Each row comes from the steps of one walk. Every step used is in the known rows, and no mark comes twice. Write the walk behind each row, first mark first.
Known rows:
rozemon, puve, durel, tatav, vavis: [-15   3  40  -4   0  24  -4  17   0  16   8  -8  68  -5   5 -18   0  14]
detu, rozemon: [-13   6  42  -1 -30  21   2  19  -1  27  12  20  21   9  -5  -7 -22  16]
durel, tatav, rozemon, vavis: [-10  -9  48  -8  -9   9  -7   6  12  18  10 -28  74  10   4 -16   4   9]
detu, rozemon, tatav: [-12   4  45   8  -6  21  11  28  18  31  20  -7  37   7   0 -34  -8  26]
detu, rozemon, tatav, puve: [-14   6  48  14  -5  17   1  21  27  28  13 -12  44   3  24 -32  -3  35]
rozemon, durel, tatav, puve, vavis: [ -9   0  40  -4 -19  22   1   3  26  27  14   0  55  15  12 -22  -5  22]
tatav, rozemon, puve, durel, detu: [ -8   2  58  12  17   4   3   8 -28  10  21  14  68 -19  -8   4 -13  16]
detu, rozemon, durel, tatav, puve, vavis: [-13   2  45  -5 -26  29   1   6  27  35  16   0  57  20  13 -20 -12  27]
detu, rozemon, tatav, vavis: [-20   2  33 -11 -19  24  -1  34  15  32  10  -5  54  11  13 -30  -5  26]
tatav, puve, vavis: [ -4   2  26 -13 -31  18   1  -2  24  26  10  15  46  18  21  -8  -4  16]
puve, vavis: [  1   0  20 -19 -32  17   6  -1  14  22  12  22  37  18   3  -6  -6   4]
tatav, rozemon, puve, vavis: [  1  -1  38 -21 -29  20  -3  -9  24  33  14  -2  70  23  21  -4  -5  12]
detu, rozemon, durel: [-20   1  47  -6 -17  11   1  21   5  13  15   8  10   0  -9 -17 -28  16]
puve, durel, vavis: [ -4   2  52 -17 -10  10   2  13  -2   4   7   8  39 -12 -13  14 -14   4]
puve, durel, detu, rozemon, vavis: [-24   2  52  -7 -16  17   1  -1  -9  24  22  10  67  15  -4  16 -19  15]
tatav, puve, durel, detu: [-11   5  49  19  15   3   7  13 -27   5  19  26  52 -22  -8   1 -11  18]
tatav, rozemon: [  2  -4  35  -8 -19   4  -3  28   8  15   3  -7  36  -6   5 -24   1   6]
detu, rozemon, puve, durel: [-11  16  48  -9  -8  24  10  -8  -1  13  20  12  42  -8   4  18 -19   5]

Write each row's walk:
[ -9  -7  38 -19 -19   4  -7   3  13  16   8 -16  63  12  11  -5   1   4] => tatav, rozemon, vavis
[-11  -2  53  21  13   7  -6  18  15  10   8 -17  41 -11  10 -38  -1  27] => rozemon, durel, tatav, puve
[ -5   6  46  14  14  19  12  15  -6   3  15  -2  40 -20 -22 -23  -1   5] => puve, durel, tatav
[-16   4  54  22   2  14   0  24  17  30  17  -8  53   1  20 -30  -5  40] => durel, detu, rozemon, tatav, puve
[ -8 -10  59 -14  -6  -2  -9  22   5   5   5  -4  31  -5 -12  -6 -18  14] => rozemon, durel, vavis
[ -5   1  36  -2 -21  23   1   2  24  29  12   3  58  16  14 -19  -1  21] => durel, tatav, puve, vavis
[-12  -9  52  17  18  -9   0  21 -28   3  18  20  37 -15 -20 -18 -17  20] => rozemon, durel, detu
[ -8   1  40  15   6   6   1  17  26  17  10 -13  42  -4  25 -34   7  28] => rozemon, tatav, puve
[-14   3  34  -6  -4  23   0  24  -2  13   6  -2  57  -8  -2 -22   0  12] => puve, durel, tatav, vavis
[-12   7  65 -10 -12  20   1  20  13  19  11  -6  53  -6   0   6 -17  21] => detu, rozemon, tatav, puve, durel, vavis
[-13  -3  25  -9  -7  14  -1  30  13  21   7  -6  52   4  14 -33   5  19] => rozemon, tatav, vavis
[ -8   3  45  14  15   2  11  14 -35   2  20  31  45 -23 -21   2 -13  10] => puve, durel, detu
[ -9   2  47 -11 -27  26  -2 -11   9  40  22  14  71  27  12   5 -19  22] => durel, detu, rozemon, puve, vavis
[-19  10  55   8 -16  22   8  21 -23  26  22  30  41  -3 -17   5 -30  22] => puve, durel, detu, rozemon
[-22  -3  43  -4 -10  22  -8  33   3  22   7  -9  53   3  -1 -34  -9  23] => detu, rozemon, durel, tatav, vavis
[-10  15  38   0   4  17  16   8  13   6  17   2  35 -18  10  -7  -2  10] => rozemon, tatav, puve, durel
[-14  -5  66 -15 -18   8 -10  26   6  17   8  -4  33   2 -12  -3 -28  21] => detu, rozemon, durel, vavis
[-16   3  54  14 -16  15   0  25 -21  30  19  26  40   4 -14  -6 -27  27] => durel, detu, rozemon
[  1  -5  49   7  -4  11  -4  33   8  18   5 -24  53  -9  -5 -42   4  13] => durel, tatav, rozemon
[-12   5  52  21  21   5  10  17 -21   9  23  17  58 -21  -6  -8  -9  23] => rozemon, tatav, puve, durel, detu
[-26   3  55  -4 -15  17  -2  -2  -3  26  21   7  71  14   4  15 -18  21] => tatav, puve, durel, detu, rozemon, vavis
